Every row comes from one small tree of marks. The marks that hang from a mark follow it in brackets, in alphabetical order. Every link used is in the known rows. Which tree was each row made from?
Known rows
rigo(dukatot): [-21.4   2.9   2.5  -8.2   9.5  -4.9 -39.0   4.2  -1.7 -18.9  12.5 -12.2
   0.1 -10.4   8.6 -26.3  18.4 -13.0 -12.9   5.4  29.9 -15.8   1.4  14.1
  -5.8]
rigo(dukatot(vunas)): [-23.6   1.7 -10.2   3.9  13.0  -5.6 -38.2   3.4   0.7 -19.6  14.9 -17.4
  -3.5  -9.1  17.6 -30.2  32.9 -11.6 -10.7   2.6  34.8 -16.1  -3.4  11.4
  -0.6]
zafa(bunoda(geler) dukatot(vunas)): [-12.2   8.7   0.6  -6.7  -1.5   9.7 -43.1  22.4   3.1  -8.0  18.3  -6.0
   5.9  -5.7   1.9 -13.2  30.2 -18.2  -1.0  16.5  48.5 -21.1  -7.0  46.0
   8.3]
deto(bunoda(geler(bazeg))): [ -8.6   0.0  17.1  -0.6   1.7  -6.8 -37.4  -2.7   5.7 -14.4   4.9   1.8
  -3.4 -11.4  10.1 -22.4  17.4 -13.8  -5.7   6.1  42.2 -11.6  -1.7  41.5
 -18.9]
zafa(bunoda(deto geler(bazeg kinim)) dukatot): [-15.8   6.4  10.2 -20.3  -1.9  20.6 -46.4  22.6   0.7  -8.8  32.2   1.6
  11.6  -7.9  -9.1 -18.1  14.0 -19.9 -10.0  11.5  54.1 -22.9   1.3  70.2
  -1.3]
bunoda(deto geler(bazeg kinim)): [-17.9   4.6  19.3  -5.1   2.3   5.0 -42.6   3.7  -1.4 -19.4  43.8   6.1
  15.7 -13.7  17.7 -13.0   7.7 -10.1 -26.1  -8.1  39.2 -15.2   2.1  57.0
 -31.2]
latak(rigo(dukatot(vunas zafa(bunoda(deto))))): [-20.7   1.0  -7.4  -5.3  -3.9  -7.0 -33.9   0.5  -0.6 -16.4  23.5 -20.3
   6.6  -7.7   9.1  -7.7  29.9 -10.0 -13.3  -3.2  47.2 -19.1   6.3  31.0
  18.8]
latak(rigo(dukatot)): [-20.1  -1.8  -0.1  -5.5 -10.1 -12.2 -36.4  -4.2  -4.0 -16.4  11.4 -13.5
  11.3  -9.7   4.3   0.0  15.7 -13.4  -8.5  -1.5  34.6 -15.2   8.3  13.3
   7.8]
dukatot(rigo(latak) vunas zafa(bunoda(geler(bazeg kinim)))): [-37.9   6.7 -24.4  -6.8  13.2  17.0 -31.4  -2.7  12.4 -14.5  23.1 -15.4
  -2.5  -4.7  18.1 -24.6  57.0  -0.3  -1.9  -0.3  49.0 -18.3   5.5  42.7
  17.4]
zafa(dukatot): [-24.9   2.0   4.5 -10.7   4.4  -2.5 -47.1   7.9  -1.2 -13.0  11.7   1.7
   8.5 -10.2   3.8 -17.2  16.3 -18.4  -8.6  15.5  32.9 -12.6  -2.8  22.6
  10.9]
latak(rigo(dukatot(zafa(bunoda(deto geler(bazeg kinim)))))): [-24.9   1.2   0.6 -16.7  -9.0  -0.6 -35.4  -0.1  -2.4 -14.8  22.7 -16.1
  11.0  -9.0   2.1  -4.5  19.0 -10.7 -16.4  -6.7  43.6 -22.1  13.3  42.1
   3.7]
vunas(dukatot(rigo(latak))): [-18.4  -0.1 -10.4  -5.2   4.4   2.4 -40.3  -4.8  -9.4 -24.2   9.5  -1.3
   8.1  -4.7  -0.3 -12.2  36.2 -27.4  -2.3  20.6  32.2  -6.1   3.1  11.2
  20.0]
vunas(dukatot(rigo zafa(bunoda))): [-15.3   1.6  -3.8 -17.4   4.9   6.5 -40.0   5.9  -6.4 -22.6  12.5  -2.9
   7.5  -3.0 -14.8 -19.7  43.1 -24.6  -3.4  20.3  34.5 -12.1   2.8  26.4
  24.3]
geler(bunoda(deto) kinim): [ -6.7  -7.4  21.5  -4.2  13.0  14.2 -45.9   4.1   1.3 -20.7  26.1   6.8
  -2.0 -14.3  13.9 -41.5  11.8 -25.2   1.9  14.4  36.3 -10.7   2.0  39.5
 -16.3]
bazeg(geler(bunoda kinim)): [-19.7  -7.9  16.5  -3.5  -2.1 -19.8 -41.8  -5.9  -0.8 -26.0  12.9  17.8
  -1.8 -11.5  21.7 -26.4   8.1 -23.7   7.9  19.2  23.8 -10.2   2.9  26.1
 -21.0]
latak(rigo(dukatot(vunas zafa(bunoda(deto geler(kinim)))))): [-22.8   1.9  -3.8  -6.9  -7.3  -4.7 -34.1   1.0  -3.4 -15.5  26.2 -21.3
   9.9  -7.5   8.2  -5.4  30.1 -10.8 -12.8  -5.8  47.4 -20.6   7.6  39.7
  10.2]
kinim(geler): [-13.8   5.4  23.6  -6.4  -6.0 -31.5 -39.7  -6.6   1.8 -24.8  15.7   6.7
   2.6 -13.7   7.6 -13.0  14.2 -11.2 -18.0  14.8  20.9 -11.0   0.7  12.6
 -29.7]
zafa(bunoda(deto geler) dukatot(rigo)): [-16.3  13.2   1.6 -19.4  -8.0   8.3 -43.6  28.8   3.6 -10.9  36.6  -3.6
  13.8  -7.2 -17.8  -2.2  27.0 -14.8  -5.6  14.5  57.7 -23.0   2.4  70.3
  13.2]
bunoda(deto geler(bazeg)): [-13.4   7.4  17.4  -3.6   1.5  -3.7 -40.8   5.6   2.6 -20.4  45.3   5.2
  14.0 -12.7  23.9  -5.3   7.5  -6.3 -34.0  -7.3  41.6 -15.4  -1.4  52.0
 -26.4]
deto(bunoda(geler(kinim))): [ -6.8  -0.3  23.2   1.0   1.4  -7.3 -37.7  -2.1  -0.1 -13.4   5.7  -0.6
  -2.2 -12.9   4.7 -24.2  19.9 -17.4   1.6   9.9  39.3 -11.1  -1.9  43.6
 -19.2]
bunoda(geler(kinim)): [-14.7   4.1  26.5  -3.3  -0.7  -1.6 -39.7   1.3  -6.2 -16.0  20.2   3.9
  13.2 -13.1  13.4  -9.4  11.6 -13.6 -10.0   2.1  22.5 -13.1   0.2  30.0
 -29.1]
geler(bazeg bunoda kinim): [-20.4 -14.2   9.0 -11.3  14.3  28.2 -46.9  -4.4   6.7 -17.9   4.6  13.0
  -6.0 -13.6  13.4 -47.7   8.4 -24.2   4.4   7.3  28.0 -12.0   6.1  23.7
 -25.9]

Which tree is each row?
[-31.8   6.8 -25.9  -3.4  15.7  10.2 -30.8  -2.7  13.1 -16.5  20.3 -16.1
  -6.0  -4.8  17.3 -28.1  59.7  -1.2   1.5   5.6  48.1 -15.0   2.5  30.9
  31.5] | dukatot(rigo(latak) vunas zafa(bunoda))
[-20.7   0.5   0.3 -14.1  -7.7  -6.5 -34.6  -1.4  -2.7 -15.0  13.4 -16.4
   7.3  -8.4   2.1  -5.5  20.2 -11.4 -10.2   0.6  38.8 -18.9   9.8  24.6
  14.0] | latak(rigo(dukatot(zafa(bunoda))))
[-37.6   5.3 -21.2   0.6  13.0  -4.9 -35.3  -0.7  11.0 -20.8  23.0 -11.1
   1.8  -7.7  14.0 -22.3  59.2   0.8  -6.3  -3.2  35.8 -13.7  -1.3  21.8
  21.4] | dukatot(rigo vunas zafa)
[-13.8   0.4  18.8 -12.1  -1.8 -16.8 -43.2  -2.6  11.0 -26.7  24.9  10.6
  -5.4 -13.6  16.0 -25.0   9.9 -13.7 -22.4  13.9  34.2 -14.3   3.7  31.1
 -39.0] | kinim(geler(bazeg bunoda(deto)))
[-19.0   1.8   1.5 -13.9  -7.3  -6.4 -34.5   0.9  -2.1 -16.1  21.7 -17.3
   8.8  -8.2   2.9  -5.9  20.1 -11.2 -14.1  -1.0  43.9 -19.4   9.1  32.9
  14.7] | latak(rigo(dukatot(zafa(bunoda(deto)))))
[-13.1  -2.8  15.3  -0.8  -2.1 -28.3 -41.0  -0.5   3.2 -28.8  27.2  15.7
  -1.6 -11.3  30.0 -18.8   6.8 -18.6  -4.5  18.0  34.3 -10.4  -1.2  34.6
 -15.3] | bazeg(geler(bunoda(deto)))
[-17.7   3.6  -8.0 -16.7   8.6   9.5 -37.9   1.9  -5.8 -22.6  20.1  -5.9
   5.0  -2.8  -3.0 -20.8  43.1 -23.9  -8.3  20.5  43.2 -10.9   5.1  34.3
  29.5] | vunas(dukatot(rigo(latak) zafa(bunoda(deto))))
[-11.6  -2.4  18.2  -1.3   2.9  -1.3 -38.1  -4.1   2.7 -13.7   3.6   2.7
  -2.3 -12.3   4.8 -27.8  18.0 -16.5  -0.8   5.6  40.5 -11.5  -0.2  44.7
 -22.5] | deto(bunoda(geler(bazeg kinim)))
[-29.1  10.6  -2.5 -22.1   6.0   9.0 -31.0   0.7   8.7 -14.6  21.5  -9.9
   0.9  -6.8   8.4 -14.4  38.5  -2.2  -6.6   7.3  42.4 -17.8  10.2  43.1
  15.0] | dukatot(rigo(latak) zafa(bunoda(geler)))
[-37.8   4.0 -18.8  -6.1  24.4   2.6 -32.2  -9.9   3.7 -17.5  16.4 -28.1
 -12.8  -5.6  42.4 -37.5  40.1  -6.4 -20.4   3.9  43.6 -15.5   4.2  19.3
  13.7] | rigo(dukatot(vunas zafa) latak)
[-18.1  -6.6  16.9  -1.7  -1.0 -20.2 -42.3  -3.1  -1.3 -27.8  24.9  16.7
   0.3 -11.7  23.5 -26.4   7.8 -22.1   2.0  17.2  31.2 -11.0   2.6  38.9
 -19.6] | bazeg(geler(bunoda(deto) kinim))
[-24.9   6.1 -23.7  -6.8   4.3  16.3 -41.0  13.8   7.6  -8.5  13.5  -9.2
   0.7  -4.2  -6.0 -20.0  43.0 -15.9  11.6  20.2  54.4 -18.0  -0.7  37.6
  33.5] | zafa(bunoda dukatot(rigo(latak) vunas))
[-21.9   0.3  -9.1  -5.9  -5.4  -6.8 -34.0  -1.9  -0.4 -15.8  15.0 -20.2
   5.4  -7.0   8.6  -7.9  30.8 -10.7  -8.2  -2.0  42.3 -18.7   5.9  22.4
  17.4] | latak(rigo(dukatot(vunas zafa(bunoda))))
[-21.9  -1.8  -9.8   3.1  -7.4 -11.4 -35.2  -4.7  -2.5 -17.0  13.3 -17.3
   8.8  -8.1  10.5  -1.4  26.2 -12.1  -7.0  -3.2  37.8 -14.8   5.1  12.0
  11.5] | latak(rigo(dukatot(vunas)))
[ -6.6   3.3  26.6  -8.0  -3.1 -25.3 -41.8   0.8   7.1 -27.3  26.5   7.5
  -4.5 -14.1  15.5 -20.2  12.6 -16.4 -19.2  20.0  32.2 -13.1   1.1  29.4
 -33.5] | kinim(geler(bunoda(deto)))
[-31.0   7.9 -14.0 -10.2  19.9   8.1 -29.4  -3.2   4.7 -15.2  19.0 -29.2
 -12.5  -5.3  36.7 -33.9  39.5  -7.2 -17.5   6.0  49.9 -19.6   3.7  31.5
   9.5] | rigo(dukatot(vunas zafa(bunoda(geler))) latak)
[-39.2   5.5  -8.9 -16.6  13.0   0.1 -33.5  -9.8   8.6 -18.0  18.2  -8.5
   0.1  -9.1  16.0 -18.5  39.0  -1.0 -10.8   4.1  34.3 -12.2   9.7  24.6
  19.8] | dukatot(rigo(latak) zafa)
[-26.6   9.0  -7.3 -18.9  11.4  10.1 -32.7   0.7  10.3 -16.8  29.8  -9.6
  -0.6  -7.0   6.1 -22.8  38.6  -3.1  -7.6   7.9  49.2 -15.8   9.1  46.7
  25.3] | dukatot(rigo(latak) zafa(bunoda(deto)))
[-42.3   5.3 -27.7   1.4  17.9  -0.2 -31.8  -9.8  11.3 -19.4  21.7 -15.6
  -3.3  -7.1  28.9 -23.6  59.5   1.2  -7.6  -0.3  40.9 -11.5   2.6  21.3
  26.7] | dukatot(rigo(latak) vunas zafa)
[-31.0   4.8 -17.5  -9.3  22.7   9.4 -30.5  -4.8   5.2 -15.3  14.7 -28.5
 -14.9  -4.5  35.3 -40.2  40.4  -8.6 -14.0   8.3  48.6 -18.7   3.8  25.6
  16.4] | rigo(dukatot(vunas zafa(bunoda)) latak)
[-30.3  11.6 -20.7  -3.6  11.9   7.6 -30.8   3.4  12.3 -17.2  37.9 -17.9
  -1.3  -5.1  22.7 -19.1  58.0   1.3 -10.2   1.1  56.7 -18.6   2.6  51.4
  23.6] | dukatot(rigo(latak) vunas zafa(bunoda(deto geler)))
[-21.9   0.8  18.5  -7.5   1.3   7.4 -41.5  -2.4  -1.4 -15.8  17.5   6.7
  11.9 -13.6  14.7 -13.2   8.2 -11.8 -14.6  -5.5  24.1 -14.5   3.0  31.5
 -33.5] | bunoda(geler(bazeg kinim))
[-11.0   7.2  27.8  -1.5   0.7  -3.8 -40.9   7.4  -5.1 -19.6  46.0   2.3
  15.9 -13.7  16.1  -9.2  11.1 -12.0 -22.4  -2.0  37.1 -14.1  -0.3  55.4
 -25.7] | bunoda(deto geler(kinim))
[-23.7  11.4 -17.0  -9.7  -3.5  14.7 -43.7  26.1   8.3 -10.7  37.2  -6.0
  10.8  -5.0  -7.1  -8.2  38.9 -11.5  -6.8   7.5  63.7 -24.0  -0.6  68.9
  14.4] | zafa(bunoda(deto geler(bazeg)) dukatot(rigo vunas))
[-31.9  10.1 -21.0  -4.8  11.7   8.4 -29.8   0.3  12.9 -15.9  24.5 -17.1
  -3.3  -4.8  21.3 -18.9  58.6  -0.1  -3.6   3.0  49.2 -17.4   2.3  39.1
  22.0] | dukatot(rigo(latak) vunas zafa(bunoda(geler)))
[-21.5   6.0 -18.9  -7.2   0.7  12.9 -43.7  20.3   6.9 -10.3  14.5  -5.9
   4.9  -4.9 -15.6 -19.4  42.6 -15.7  12.2  18.0  50.2 -18.9  -3.7  37.8
  29.9] | zafa(bunoda dukatot(rigo vunas))
[-14.0   3.6  -4.2 -17.5   5.4   6.0 -40.8   8.0  -6.0 -23.5  21.0  -3.1
   8.7  -3.8 -13.5 -20.2  42.7 -23.8  -7.5  18.7  39.1 -12.3   2.7  34.0
  25.3] | vunas(dukatot(rigo zafa(bunoda(deto))))
[-23.4   3.8  -9.1 -20.2   5.6  13.8 -37.9   0.2  -4.3 -20.7  13.5  -4.8
   5.5  -2.5  -0.9 -16.7  41.1 -22.9  -9.5  16.9  39.3 -13.3   7.8  32.5
  19.7] | vunas(dukatot(rigo(latak) zafa(bunoda(geler(bazeg)))))
[-23.8   6.7   4.2 -23.1  10.7   5.3 -36.5  11.2   3.0 -17.1  25.7 -16.2
  -1.5  -7.8   8.4 -30.4  23.4  -8.2 -24.9   0.4  42.8 -24.2   4.6  44.1
  -5.0] | rigo(dukatot(zafa(bunoda(deto geler(bazeg)))))
